What can hang from each mark:
lisez: mavis perelam
leger: bovef fimo
kudov: bovef fimo perelam rizes zira
zira: dasim kudov leger lisez nevalod parug zanav
zomet: kudov
nevalod: negi perelam zafu zomet
zanav: zira
vavu: dasim leger
bovef: kudov
rizes: leger
bodo: nevalod
dokagig: kudov leger
zafu: kudov nevalod
negi: kudov nevalod
perelam: kudov
fimo: kudov leger
terole: lisez

Each row was made from one small tree. Brackets hold a mark, then the marks that hang from it, in alphabetical order. Every link used is in the known rows. Write each row's tree.
In the rows, zero is written as 128.
Known rows:
[kudov bovef fimo [rizes leger] zira]: [139 162 172 143 129 153 143 119 134 128 129 142 114 125 161 141  63 116
 132 114 131 156 104  94 117 117 131 130 120 119 132 133 163 127 135 128
 148 138 113  75 152 133 129  64 118 100 118]
[zira leger]: [155 117  97 115 124  96 121 100 139 148 133 137 116 141 141 135 166 120
  96 131 110 123 121 133 106 138 103 122 125 111 130 128 150 120 147 125
 104 115 128 120  89 137 108 144 122 154 136]
[zira dasim kudov leger parug]: [207 124 120 108 101  93 112 139 134 126 144 124 136 172 163 124 187 107
 133  90 126 116 128 108 188 130  99 111 131 108 132 118 128 118  99 124
  89 136 150 124 110 156 114 153 149 177 139]
[kudov bovef perelam [rizes leger]]: [166 129 148 134 130 138 145  85 120 128 144 160 117  80 135 133 154 118
 152 134 116 145 123 136 101 123 119 132 119 122 144 126  92 130 138 126
 144  92 115 108 140 133 133  68 103 143 130]
[bodo [nevalod [perelam [kudov bovef]] zafu zomet]]: [167 117 147 164 131 172 126 100  91 126 130 116 119 134 105 135 145 182
 151 120 142 133 136 182 159 118 139 116 119 130 130 104 112 121 135 119
 137 118 106 163 192 106 152 110 133 168  87]
[kudov perelam [zira dasim parug zanav]]: [218 152 163 123  95 124 133 113 139 123 161 157 144 125 160 125 150 101
 164 110 131 131 138 107 155 110 144 129 132 119 138 118 125 145  94 132
 108 124 159 156  98 151 115 137 155 201 121]
[nevalod perelam zafu]: [160 116 109 147 129 123 125 101 106 129 130 139 110 108 156 129 166 151
 125 177 122 112 131 168 131 134 137 124 112 129 141 117 107 112 112 126
 118  83 128 156 125 142 150 180 127 101 118]
[zomet [kudov bovef perelam rizes zira]]: [ 87 156 187 144 138 152 143 109 106 105 135 122 130  86  97 125 155 104
 162 138 143 130 119 124 124 118 158 138 122 118 115 121 115 139 140 128
 152  89 118 120 128  99 151  58 117  75 136]
[zira [kudov rizes]]: [ 92 136 122 118 128 113 128 133 104 113 129 118 130 136 119 126 171 121
 141 151 120 119 122 154 152 131 101 120 124 130 131 112  96 117 130 129
 114 132 113 115 148 157 131 144 123  70 157]
[bovef [kudov [fimo leger] perelam rizes zira]]: [ 64 136 131 131 125 118 136 132 112 154 129 131 126  66 141 125  99 113
 141  87 119 148 113  83 121 132 137 142 144 123 117 124 166 125 120 132
 144 118 121 124 140 115 130 146 134  25 137]
[nevalod negi perelam [zomet [kudov fimo]]]: [ 97 103 121 170 149 126 131 163 109 115 119 144 117 141 133 144 191  97
 148 159 116 137 136 135 114 121 168 116 130 151 112 149 121 128 133 144
 126 173 150 210  71 106 146 198 118  72 120]
[zanav [zira kudov lisez [nevalod negi zafu]]]: [145 124 133 165 130 133 118 162 131 103 162 100 144 235 144 133 132 153
 144 163 138  64 123 155 202 127 108 142 143 125 131 100 148 105 112 131
  92 137 134 192 101 118 146 168 137 165 139]
[nevalod [negi [kudov bovef rizes]] perelam zafu zomet]: [113 111 176 177 163 189 148  94  73 115 136 131 124 147  96 129 250 128
 155 130 154 135 136 138 166 135 135 119 132 136 113 132  67 126 144 125
 124 135 111 198 166 106 171 120 132  50 115]
[perelam [kudov bovef rizes [zira leger lisez]]]: [145 140 205 127 107 141 142  90 117 147 130 113 140 171 113 129 119 116
 146  88 159 116 100 116 153 110  98 137 137  99 139 106 121 135 149 111
 128 102 129  75 162 111 122  78 140 128 122]
[terole [lisez perelam]]: [115 128 104  92 115 145 131 105 128 144 136 151 119 137 139 142 187 110
  91 146 110 117 135 158  89 124 124 151 112 130 153 124  92 146 115 127
 109 100 135 128 111 150 122 204 122 197 135]
[terole [lisez mavis perelam]]: [103 117  96  64 118 159 137 119 147 148 132 141 113 147 110 150 174 130
  47 160 112 126 131 152  94 124 133 160 109 128 149 117  77 151 114 125
 118 106 143 142 102 140 136 238 116 210 131]
[negi nevalod]: [104 137  80 141 114  98 124  89 135 133 125 120 121 136 107 133 130 138
 107 134 119 124 110 151 101 130 116 132 123 134 128 119 116 126 136 137
 114 122 130 139 110 128 119 106 115 195 134]
[leger [bovef [kudov perelam rizes [zira nevalod]]] fimo]: [ 62 134 146 127 123 146 132 147 132 111 122 132 149  94  89 128  68 134
 135  67 138 128 126 119 139 151 143 139 150 125 116 119 116 122 111 132
 168 155 122  67 180 103 122  93 136 196 130]
[rizes [leger bovef [fimo [kudov perelam zira]]]]: [155 130 128 110 131 134 130 147 180 110  96 121 128 140 133 116  40 137
 102 125 127 118 141  81 106 144 165 128 126 121 137 152 161 126 129 120
 161 126 131  62 119 121 129  98 118 164 130]
[leger fimo]: [171 132  74 117 119 101 124 128 151 116 121 138 130 113 154 121 137 124
 104 148 115 121 136 167  92 148 115 125 121 138 135 140 132 116 141 133
 118 135 121 110 121 151 113 162 128 156 135]
[negi [kudov bovef [fimo leger]] [nevalod perelam zomet]]: [ 84 110 104 156 131 137 132 121 102 151 124 103 120 131  74 119 126 143
 172  67 145 158 116  97 114 130 130 112 136 145  95 145 122 150 142 126
 132 147 136 162 152  98 148   9 130 132 117]
[zomet [kudov fimo zira]]: [ 98 150 128 145 134 109 117 167 142 114 121 113 118 129 130 134  79 114
 115 157 132 126 122 115 113 122 156 131 115 129 110 137 182 125 131 137
 129 133 138 134  87 116 130 131 123  86 131]
[leger [bovef [kudov rizes]] fimo]: [ 84 123 129 108 138 124 129 124 138 109 108 130 143  97 110 120 119 123
 101 116 126 127 138 178 119 145 108 128 138 133 132 138 103 105 137 128
 143 137 128  64 176 147 116 136 122 144 133]
[negi [kudov bovef fimo]]: [122 125 138 139 146 127 115 139 134 118 145 114 124 112  90 120 120 132
 145 114 149 143 140 147  97 118 118 119 111 137 107 144 138 134 137 125
 127 138 123 138 139 110 122  49 124 131 110]
[zafu [nevalod perelam [zomet [kudov fimo]]]]: [ 84 113  92 169 150 113 110 167 102 120 132 124 119 116 133 145 117 124
 143 169 127 145 137 131 119 128 160 110 125 153 119 140 145 139 117 136
 135 169 129 202  98 111 136 156 130 147 118]
[dokagig [kudov fimo perelam rizes zira] [leger bovef]]: [ 75 134 125 131 129 146 137 137 128 130 102 158 131  85 148 117  82 122
  97 113 131 148 120  87 128 115 156 124 133 119 134 155 114 129  85 135
 158 141 124  86 156 120 116  95 142  26 119]
[fimo [kudov bovef]]: [153 138 142 122 133 121 118 108 134 116 116 110 128 139 121 118 155 125
 142 126 136 123 137 173 109 116 118 124 119 128 131 118 123 133 155 119
 129  99 102 120 127 132 135  67 113 123 121]
[bodo [nevalod negi [zafu [kudov perelam [zira parug]]]]]: [164 135 128 168 145 163 120 118 108 105 137 140 143 158 159 145 172 138
  98 122 121 117 147 128 187 124 195 144 127 123 115 106 157  99  90 145
 135 123 117 218 118 104 136 206 164 129 108]
[vavu [leger bovef [fimo kudov]]]: [132 135  99  79 134 107 116 127 167 129  85 101 138 131 165 113  68 146
  95 138 130 102 144 126 120 164 112 116 128 136 129 152 139 129 152 125
 143 136 109  76 123 142 123 122 122 133 141]
[zira zanav]: [173 125 128 114 122 103 122 115 139 126 137 147 135 137 136 121 152 127
 147 176 116 122 139 169 114 121 103 122 122 134 138 122 130 124 151 132
  97 118 137 154 101 171 107 137 121 168 128]
[kudov fimo rizes zira]: [ 81 167 138 141 127 130 138 127 120 133 127 135 120 115 145 148  85 110
 104 125 125 145 108 113 109 120 140 132 126 128 127 128 147 131 126 134
 131 152 113 103 137 132 126 143 136  62 133]
[dokagig [kudov [fimo leger]]]: [160 116  57 118 126 100 115 144 135 136 115 140 126 110 178 108 108 149
 108 137 108 131 134 148 111 128  97 122 130 137 130 135 137 120 132 132
 120 110 112 151 113 150 121 120 136  52 139]
[terole [lisez mavis [perelam [kudov fimo [zira parug]]]]]: [109 146 151  69 100 164 134 175 146 146 117 134 125 167 146 153  55 138
  56 101 136 136 125 115 157  95 177 158 103 132 140 116 102 146  75 135
 144 159 149 158 136 123 137 251 146 198 112]
[zira [nevalod zafu]]: [167 132  96 151 126 118 105 126 121 121 144 136 120 140 135 141 112 171
 109 149 130 107 127 170 140 145  97 136 125 132 130 103 123 110 125 131
 108 104 112 154 128 135 134 133 132 209 128]
[fimo [leger bovef]]: [147 114  99  96 145 111 126  82 135 135 121 137 118 149 122 124 125 135
  85 113 103 132 137 157  93 137 109 131 139 122 129 134 118 123 156 117
 124  83 132  86 103 135 113  98 119 130 139]
[rizes [leger bovef [fimo [kudov perelam [zira parug]]]]]: [184 144 142 101 124 132 128 165 165 103  95 126 143 152 172 126  29 125
  95  97 127 117 147 103 144 139 175 127 126 123 137 147 143 118 113 128
 163 136 136  81 120 128 131 111 137 206 129]
[vavu dasim [leger [fimo [kudov perelam rizes zira]]]]: [ 97 178 116 110 106 114 134 113 129 150 114 106 138  76 238 125  77 117
 122 127 133 117 118  27 166 166 148 131 130 133 122 136 141 153 139 130
 146 130  86  79 148 133 126 165 139  23 167]
[nevalod [perelam kudov] zomet]: [134 100 115 139 117 126 132 111 103 135 116 131 111 141 114 131 169 139
 149 131 118 137 131 167 129 116 131 108 123 142 131 116  80 133 133 127
 128 139 135 159 137 127 131 173 125 114 124]
[zomet [kudov bovef fimo perelam rizes zira]]: [ 83 159 186 155 144 143 139 142 113 109 134 128 127  59 103 132 105 104
 159 128 146 142 118 111 109 107 169 136 119 129 113 137 139 140 121 132
 158 119 119 126 130  97 148  59 117  65 123]
[perelam [kudov rizes]]: [113 135 129 129 115 108 129 100 108 133 120 123 121 120 122 132 143 136
 121 143 123 124 118 170 128 121 105 126 120 134 141 106  78 121 143 130
 124 117 115 121 149 141 126 155 121  98 152]
[terole lisez]: [124 123 102 111 116 127 122  94 138 148 141 154 134 150 148 144 165 111
  77 127 119 113 127 179  93 121 110 150 119 130 145 129 123 125 133 126
 108  96 135 138 137 151 119 167 129 157 135]
[leger [bovef kudov] fimo]: [120 107 111 103 139 113 116 135 163 105 114 128 139 112 104 111 111 132
 100 116 122 126 150 180 108 141 116 123 131 133 128 144 131 103 133 127
 139 133 141  80 152 141 104 136 121 179 116]
[kudov bovef perelam rizes]: [131 136 154 133 135 140 144  78 101 121 147 153 126  60 112 133 182 109
 155 120 125 143 128 164  92 115 128 132 124 128 137 121  73 139 134 126
 142  97 105 125 148 124 131  79 116 118 126]
[rizes leger]: [180 118  92 125 121 106 124 111 146 133 130 142 109 151 163 135 125 129
 106 163 101 127 126 138 104 138 103 127 115 125 140 126 136 115 144 129
 115 107 136 116  98 152 114 141 110 164 140]
[zomet [kudov rizes [zira zanav]]]: [ 98 160 180 126 124 126 133 134 120 116 120 112 140 143 130 123 130 111
 154 198 134 112 118 124 157 127 129 130 124 124 122 115 141 128 157 135
 114 108 140 136 108 156 137 122 122  90 155]

Write each row's tree:
[ 82 127 108 123 126  93 122 136 111 157 122 126 126  87 153 125 116 119
 123 115 111 142 119 138 117 137  94 134 140 132 127 122 148 111 139 133
 122 119 123 124 143 146 127 161 127  51 145] -> [bovef [kudov [fimo leger] rizes]]
[144 129 111 136 106 109 122 126 139 155 157 102 132 204 161 153  98 132
 107 116 120  82 106 144 134 133  95 137 147 105 136 105 158 132 139 123
  96 121 144 122  77 113 115 112 136 252 149] -> [zanav [zira leger lisez nevalod]]
[113 114 136 159 111 140 138  82 106 131 113 118 120 141  67 124 151 152
 182  90 141 147 112 154 132 104 135 111 124 143 123 115  70 142 133 128
 142 143 131 153 170 106 138  54 115 178 103] -> [negi [nevalod [perelam [kudov bovef]] zomet]]
[100 138 102 104 123 107 125 138 141 126  72 111 139 133 159 115 111 115
  81 134 132 116 126 134 121 151 120 122 135 124 145 155 114 120 138 130
 136 132 119  46 153 152 129 136 129 100 147] -> [dokagig [leger bovef [fimo [kudov rizes]]]]
[117 132 131 172 148 163 126 117 123 121 154 110 130 149 104 131 165 154
 102 132 144 111 142  91 148 149 174 144 123 117 104 124 176 119 127 131
 125 129 111 194 113  67 145 160 145 128 118] -> [bodo [nevalod [negi [kudov perelam zira]] zafu]]
[143 108  83 107 146 116 117 129 146 129 109 147 128 121 136 109  77 156
  90 118 113 136 145 156 104 122 109 121 137 134 131 146 120 119 130 124
 135 113 124 111 120 144 114  76 130  78 127] -> [dokagig [kudov [fimo [leger bovef]]]]
[ 98  97 112 165 157 132 130 156 125 119 150 149 122 127  80 138 184 111
 124 119 131 150 150 107  94 126 144 123 133 155 104 163 122 137 129 139
 119 196 133 227  95  86 122 160 128 111 115] -> [nevalod [negi [kudov fimo perelam]] zomet]
[137 126  91 152 140 145 134 102 124 122 134 140 129 186 128 158 203 118
  89 120 102 140 140 163 108 139 133 130 143 136 118 126 143 124 166 137
 110 176 108 179  97 104 114 179 131 173 117] -> [bodo [nevalod negi zomet]]
[142  94  90 183 156 169 124 108  91 120 123 135 124 171 125 149 239 150
 118 162 113 125 145 159 158 135 163 122 135 139 117 112 130 105 121 136
 119 135 123 218 129 121 145 223 145  94 107] -> [bodo [nevalod negi perelam [zafu kudov] zomet]]
[ 98 134 164  84 133 161 144 187 120 109 138 109 131 122  69 135 121 127
 150 155 143 140 128 140 138 105 113 138 121 132 144 113  53 154  98 119
 133 149 139 114 138 129 146 144 120 161 109] -> [zira [kudov bovef fimo rizes] [lisez mavis perelam]]
[152 122 128 104 137 131 137 115 166 125 120 146 131 114 107 124  90 123
  93  87 126 128 130  80  97 145 161 128 136 110 124 158 165 128 123 120
 148 139 134  65 114 107 105 107 131 176 119] -> [kudov perelam [zira [leger bovef fimo]]]
[120 164 152 129 133 144 144 100 113 141 125 132 123 113 145 130  92 116
 131  85 128 157 105  99 109 121 127 135 137 121 120 127 161 139 149 123
 141 117 100  88 153 127 135  61 133  33 127] -> [kudov bovef [fimo leger] rizes zira]
[200 140 189  83  98 174 143 118 164 121 135 114 111 148  62 105 144 151
 166 149 151 151 129  82 152  95 136 130 113 116 140  96  95 177 113 115
 126 125 153 114 111 132 127 134 119 209  99] -> [lisez mavis [perelam [kudov bovef [zira dasim zanav]]]]
[ 82 116 109 128 130  94 127 135 106 158 133 141 126  40 138 125 126 116
 137 112 111 145 124 128 107 134 110 139 140 134 128 127 132 119 123 134
 134 113 123 143 138 131 130 157 122  57 141] -> [bovef [kudov [fimo leger] perelam rizes]]
[202 100 138 109 121 116 124 156 149 110 148 128 159 117  98 102 155 111
 178 111 148 106 138 128 132 131  98 125 133 118 135 141 132 124 118 115
 123 126 142 108 142 126 115  84 132 191 111] -> [zira [kudov bovef perelam] [leger fimo] lisez]
[117 137 162 154 117 153 123 133 105 111 123 108 123 145 125 126 129 131
 195 107 142 118 118 127 147 129 164 125 123 117 100  97 128 146 129 129
 154 103 133 116 118  90 152  43 125 151 130] -> [zomet [kudov bovef [zira [nevalod perelam]]]]
[ 68 117 143 175 149 135 143 153  85 119 115 144 120 122 136 153 198  90
 145 161 120 138 125 130 123 124 163 119 136 151 116 141  95 131 137 146
 131 175 137 193  93 114 159 197 117  35 134] -> [nevalod negi perelam [zomet [kudov fimo rizes]]]
[121 112 196  68 134 136 136 150 118 124 135 125 152 171  74 125 149 113
 167 169 132 105 138 121 166 125  84 122 141 110 155 120  61 141 113 111
  97 127 165  75 111 169 113 129 123 220 131] -> [zira [kudov rizes] [leger bovef] [lisez perelam] zanav]
[179 150 177 143  91 122 130 138 154 147 137 135 120 138 158 126  53 133
 165 147 141 140 106  53 158 106 107 122 124 124 151 120 158 137 117 129
 113 148 160  96 140 166 119 130 129 133 131] -> [perelam [kudov fimo [rizes leger] [zira dasim zanav]]]
[115 120 104 182 164 151 115 160 123 122 146 116 128 170 103 151 145 157
  80 137 141 131 148 129 139 146 131 129 132 145 105 147 174 110 144 135
 104 188 111 221 128  90 139 171 145 148 101] -> [bodo [nevalod [negi [kudov fimo]] zafu zomet]]
[127 132 148 124 140 123 123 155 151 125 144  99 120 152 130 116 104 129
 154 107 130 123 113 108 149 104 135 108 119 114 121 142 212 122 121 122
 119 163 118 119 126 127 120  67 111 100 119] -> [zanav [zira [kudov bovef fimo] leger]]
[196 103 168 109 128 110 121 170 134 125 161 138 162 113 101  97 107 119
 231 135 143 125 146 135 133 102  91 126 139 136 135 133 136 135 117 117
 112 108 152 161 128 150 119  54 131 147 105] -> [zira [kudov bovef [fimo leger] perelam] lisez zanav]
[100 122 119 116 152 113 139 111 115 145 131 161 123  62 111 140  89 125
 106 102 109 150 130 127  74 127 132 135 143 134 134 146  97 134 124 125
 145 111 124 102 125 124 125 103 120  92 137] -> [kudov [fimo [leger bovef]] perelam rizes]
[123 128 141 132 141 140 130 134 129 135 144 118 122  98  93 108  98 129
 155  70 144 150 131  71 100 128 148 130 126 124  95 147 175 148 131 119
 145 113 119 135 132  85 132  29 136  69 120] -> [negi [kudov bovef [fimo leger] perelam zira]]
[184 139  97 119 102 147 127 133 160 109  90 130 143 135 180  78 132 125
 123 119 141 132 121 112 149 134 126 120 120 116 126 148 157 119 125 133
 143 133 109  83 167 141 112  73 148  60 114] -> [dokagig [kudov bovef zira] [leger fimo]]
[163 114 101 131 112 104 120 128 138 113 159 129 123  98 104 113 200 118
 168 132 126 124 138 118 128 124 114 120 127 127 134 121 107 137  92 123
 107 116 144 135 115 137 121 142 126 131 136] -> [zira dasim [kudov perelam]]
[151 116 138 162 119 119 125 143 104 147 117 138 101  91 174 135  67 170
 138 179 129 123 112 122 158 122 128 120 104 136 156 120 109 105 100 131
 136 112 134 140 167 148 161 185 119  77 126] -> [nevalod [perelam [kudov fimo [rizes leger]]] zafu]
[139 116 163 113 102 105 114 169 110 139 150 118 168 189 114 133 130 126
 190 141 142  88 113 129 194 133  50 124 151 115 138  93 109 123 134 123
  86 139 150 126 136 166 117 104 141 236 149] -> [zira [kudov rizes] leger lisez nevalod zanav]
[ 94 154 144 137 125 109 133 156 113 141 125 100 137 145 146 137  74 100
 114 153 134 110 107 112 125 131 111 151 147 122 123 124 153 130 146 127
 119  92 151 110  97 125 147 127 143  54 158] -> [zomet [kudov [fimo leger] rizes [zira lisez]]]
[ 87 132 126 144 135 126 124 156 136 128 145 119 119 102  96 127  95 125
 128 112 142 139 135  84  98 129 158 129 116 133 104 144 159 140 109 130
 135 148 132 151 111  92 122 112 138 100 124] -> [negi [kudov fimo perelam zira]]
[163 148 126 115 125 121 127 131 169 127 108  81 130 155 165 109 117 133
 124 116 134  98 122 127 126 133 136 117 127 113 132 141 206 127 164 118
 125 130 102  97 117 130 134  80 116 137 138] -> [zanav [zira [leger [fimo [kudov bovef]]]]]
[114 109  89 116 127  86 110 144 136 152 125 126 122 102 150 120 112 128
 123 113 109 138 130 140 107 133  98 131 136 134 121 130 170 109 136 131
 120 117 133 138 118 138 114 156 125  89 128] -> [bovef [kudov [fimo leger]]]
[ 96 130 133 121 114 122 138 133 136 142 117 128 140  76 136 117 135 107
 124  95 131 125 114  73 139 152 133 134 141 109 122 132 170 115 126 131
 140 143 122  94 154 122 119 164 134 102 136] -> [bovef [kudov perelam rizes [zira [leger fimo]]]]
[135 116 123  61 127 149 148 152 159 115  90 121 104 127  92 129  64 169
  62 171 116 138 133 113 127 144 132 134 113 132 156 130  46 134 125 126
 158 142 143  51 137 142 138 187  98 222 139] -> [lisez mavis [perelam [kudov [rizes [leger bovef fimo]]]]]
[105  91  71 160 147 138 112 108  91 122 127 135 120 153 118 136 194 131
 145 149 116 148 141 142 137 125 146 106 132 147 122 116 117 132 109 129
 133 142 123 195 130 142 117 171 144 123 121] -> [zafu kudov [nevalod perelam zomet]]
[ 95 116 124  93 133 103 112  78 140 148 140 127 129 112 180 127 105 132
 111 110 118 131 141 107 164 147 104 123 130 128 113 134 123 126 136 123
 134 111 126  76 137 133  85 141 118 104 130] -> [vavu dasim [leger [bovef kudov]]]
